What can hang from each mark:
vunopap: valus
geri: pigo
valus: barima fumedu geri sager vunopap
biriz: valus
lela: valus
kera: nekuz
pigo: geri lela
nekuz: kera pigo

Every row comes from one small tree of marks. The marks that hang from a mark follow it in brackets, in alphabetical order. Every link used is in the known rows. Which tree was each row made from?
Known rows:
lela(valus): [ 14 -18  26  -1 -35 -10 -18   3  -2 -15 -18 -24  20  10  11  28 -27   1
  52]
valus(barima geri(pigo(lela)) sager vunopap): [ 19   1  -7  -2  16  23   4  -6  14  -4  14  11 -20   3  -8  -7  10  -8
 -33]
vunopap(valus(fumedu geri(pigo) sager)): [  8 -22 -47  21  19  18  -1   4   5  11   4   2  26 -25  -5  -4  -7  17
  17]
geri(pigo(lela(valus))): [ 20 -26  21  -5 -31 -23   8  10  29  -5  25 -17  -4   2  16  33 -44   8
  28]
valus(fumedu geri(pigo) sager vunopap): [  4 -31 -33  10   9  28   6   6  -1  -8  -5  12   3 -13  -7 -38  23 -11
  17]
vunopap(valus): [ 19  -5  12 -12 -20  14 -35  -6  -2  13 -33 -18  13  -7  27  23 -26  15
  24]
lela(valus(sager)): [ 11 -29   7  19 -17 -32 -28 -24  -4  -9  -3 -27  36   3  16  27 -27 -14
  51]
geri(pigo): [ 20 -31  28  -9 -42  11   2   4  25 -25 -17  -9 -16  -5  27  24 -32  -6
  44]
vunopap(valus(geri(pigo) sager)): [ 39 -35 -34  22   6   4 -20 -13  33  -2  -4 -12  16 -15   6  26 -19  18
  27]
kera(nekuz): [-18 -14  59  -4 -47   2  -3 -13  11 -21 -32  -1 -27   5  31   1 -30  -5
  14]
pigo(geri lela(valus(barima vunopap))): [ 17  34  13 -20 -12 -10  -2   4 -35   8   4  -2 -25   9  -1 -21  16  -4
 -40]
kera(nekuz(pigo(geri lela(valus(fumedu))))): [-75  21  16  -7 -16 -62  35  13  -4  14  26  16 -18 -30  12 -31   3  15
 -59]
geri(pigo(lela(valus(sager)))): [ 19 -39  12  14 -18 -36   1  -8  34  -2  38 -21  17  -5  22  34 -42  -8
  24]
biriz(valus(barima geri)): [ -5  14  21  -4  29  23   9   1  21 -23 -35  11 -17  29 -29  40  -3  12
  -3]
valus(barima fumedu geri sager): [-33  24  -3   7  25  29   4  10 -27  -8 -10  29   9  10 -21 -11   8  -9
 -14]
lela(valus(barima sager vunopap)): [ 26  -7  -5  11 -12   3 -24 -31 -21  -7   4 -16  14   7  10 -13  11 -10
  30]
valus(barima sager): [  2   9  30   5 -12  13 -15 -16 -11 -10 -10  -3   4  10  23  15 -17 -18
   5]
nekuz(kera pigo(geri lela(valus(vunopap)))): [-26  34   4 -21  -4 -61  -8 -16   8  18 -12 -27 -15 -10  11 -12  60  -6
 -34]
vunopap(valus(barima fumedu geri(pigo) sager)): [ 11   4 -47  23  26  33   7   9   0  11  19  19   4 -17 -11 -16  -3  19
   6]
pigo(geri lela(valus)): [  5  11  30 -17 -23 -45  -5  11 -20   2  -1 -16  -3  11   7  15 -25  -7
 -20]
nekuz(kera pigo(geri lela(valus(barima)))): [-39  66  26 -17  -6 -57  15 -10  12   8   5 -12 -25   2   3  12  36   2
 -41]
biriz(valus(barima fumedu geri sager vunopap)): [-17   8 -26  13  64  30   8 -14 -10   2 -16  23   2   8 -29 -21  37  -6
 -12]

Write each row's tree:
[ -9  29 -33  13  33  34 -12   5 -29  23  -1  18  20  -1 -15 -14   7  15
 -13]	vunopap(valus(barima fumedu geri sager))
[  6 -11  24 -19  -9  11  10  23  36 -13  -8   6 -20  11  -7  34 -24   5
 -13]	valus(geri(pigo(lela)))
[-19  30  -5 -18  16  61  10  26 -43  -8 -31  32 -16  13 -28 -45  36   0
 -17]	valus(barima fumedu geri vunopap)
[  3  -5 -34  11  13  45  21   0 -10 -13   7  26  -9 -10 -15 -44  29 -10
   5]	valus(barima fumedu geri(pigo) sager vunopap)
[ -2   5  20 -10   5 -13  -8  22   1  -2 -10 -12  14  27 -24  34 -22   7
  -6]	pigo(lela(valus(geri)))
[ 17   3   9  -1 -12  25 -23 -29 -20  -4 -20   0  -5   1  23 -18  13 -26
   4]	valus(barima sager vunopap)
[ -3   1 -17 -13  16  22  12  37   8  27  12  13  -2 -10  -9   1 -19  35
 -20]	vunopap(valus(fumedu geri(pigo(lela))))
[-20  10   3   6   1 -49  -2  10 -41  22  25  -1  23  -1   4 -12 -10 -18
 -25]	pigo(geri lela(valus(fumedu sager)))
[-48  47  39 -34 -10 -53   0  -5  22  13 -26 -12 -27  -8  23  18  31 -15
 -57]	nekuz(kera pigo(geri lela))
[-12  41 -16  -6  23  47  -1  27 -28  15 -20  21   3   7 -23 -17   4  30
 -14]	vunopap(valus(barima fumedu geri))
[-22  16  18 -20  -6 -42 -14 -23  33  18 -11 -30   2  -2  14   4  47   0
  -6]	nekuz(kera pigo(lela(valus(vunopap))))
[ -5 -19 -23  -4  20  16   9  10  -1  12  15  16   1  -9 -11 -31  14 -14
 -23]	valus(fumedu geri(pigo(lela)) sager vunopap)
[  9 -34 -20   6  -6 -11  10   0  -4  16  47  -1  16 -15  13 -28  -3  -9
  14]	geri(pigo(lela(valus(fumedu sager vunopap))))
[ 21  -4  -4  10 -13  14  19  14  22 -38   6   2 -16  14 -25  23 -13  21
  39]	lela(valus(barima geri(pigo)))
[ 27 -13 -20  12   2  31   2 -12  11 -24  -7  10 -18  -4  -1 -13  18 -10
   6]	valus(barima geri(pigo) sager vunopap)
[  9   4  11   3   9   6  11   3  27  -9  23  14 -16  11  -6  26 -17  -6
 -32]	valus(barima geri(pigo(lela)) sager)
[-11  -4 -29   3  35 -11  -9   6 -27  22  13   0  35  12 -25 -27  21  -6
 -13]	pigo(lela(valus(fumedu geri sager vunopap)))
[ -6 -28 -19  10  -7   9  25  29   6 -21   2   9   9   2 -26  -3 -10  20
  46]	lela(valus(fumedu geri(pigo)))
[ 38 -42 -11  10 -17 -25  -6 -20  19   9  34 -21  13 -11  23   3 -14 -11
  23]	geri(pigo(lela(valus(sager vunopap))))
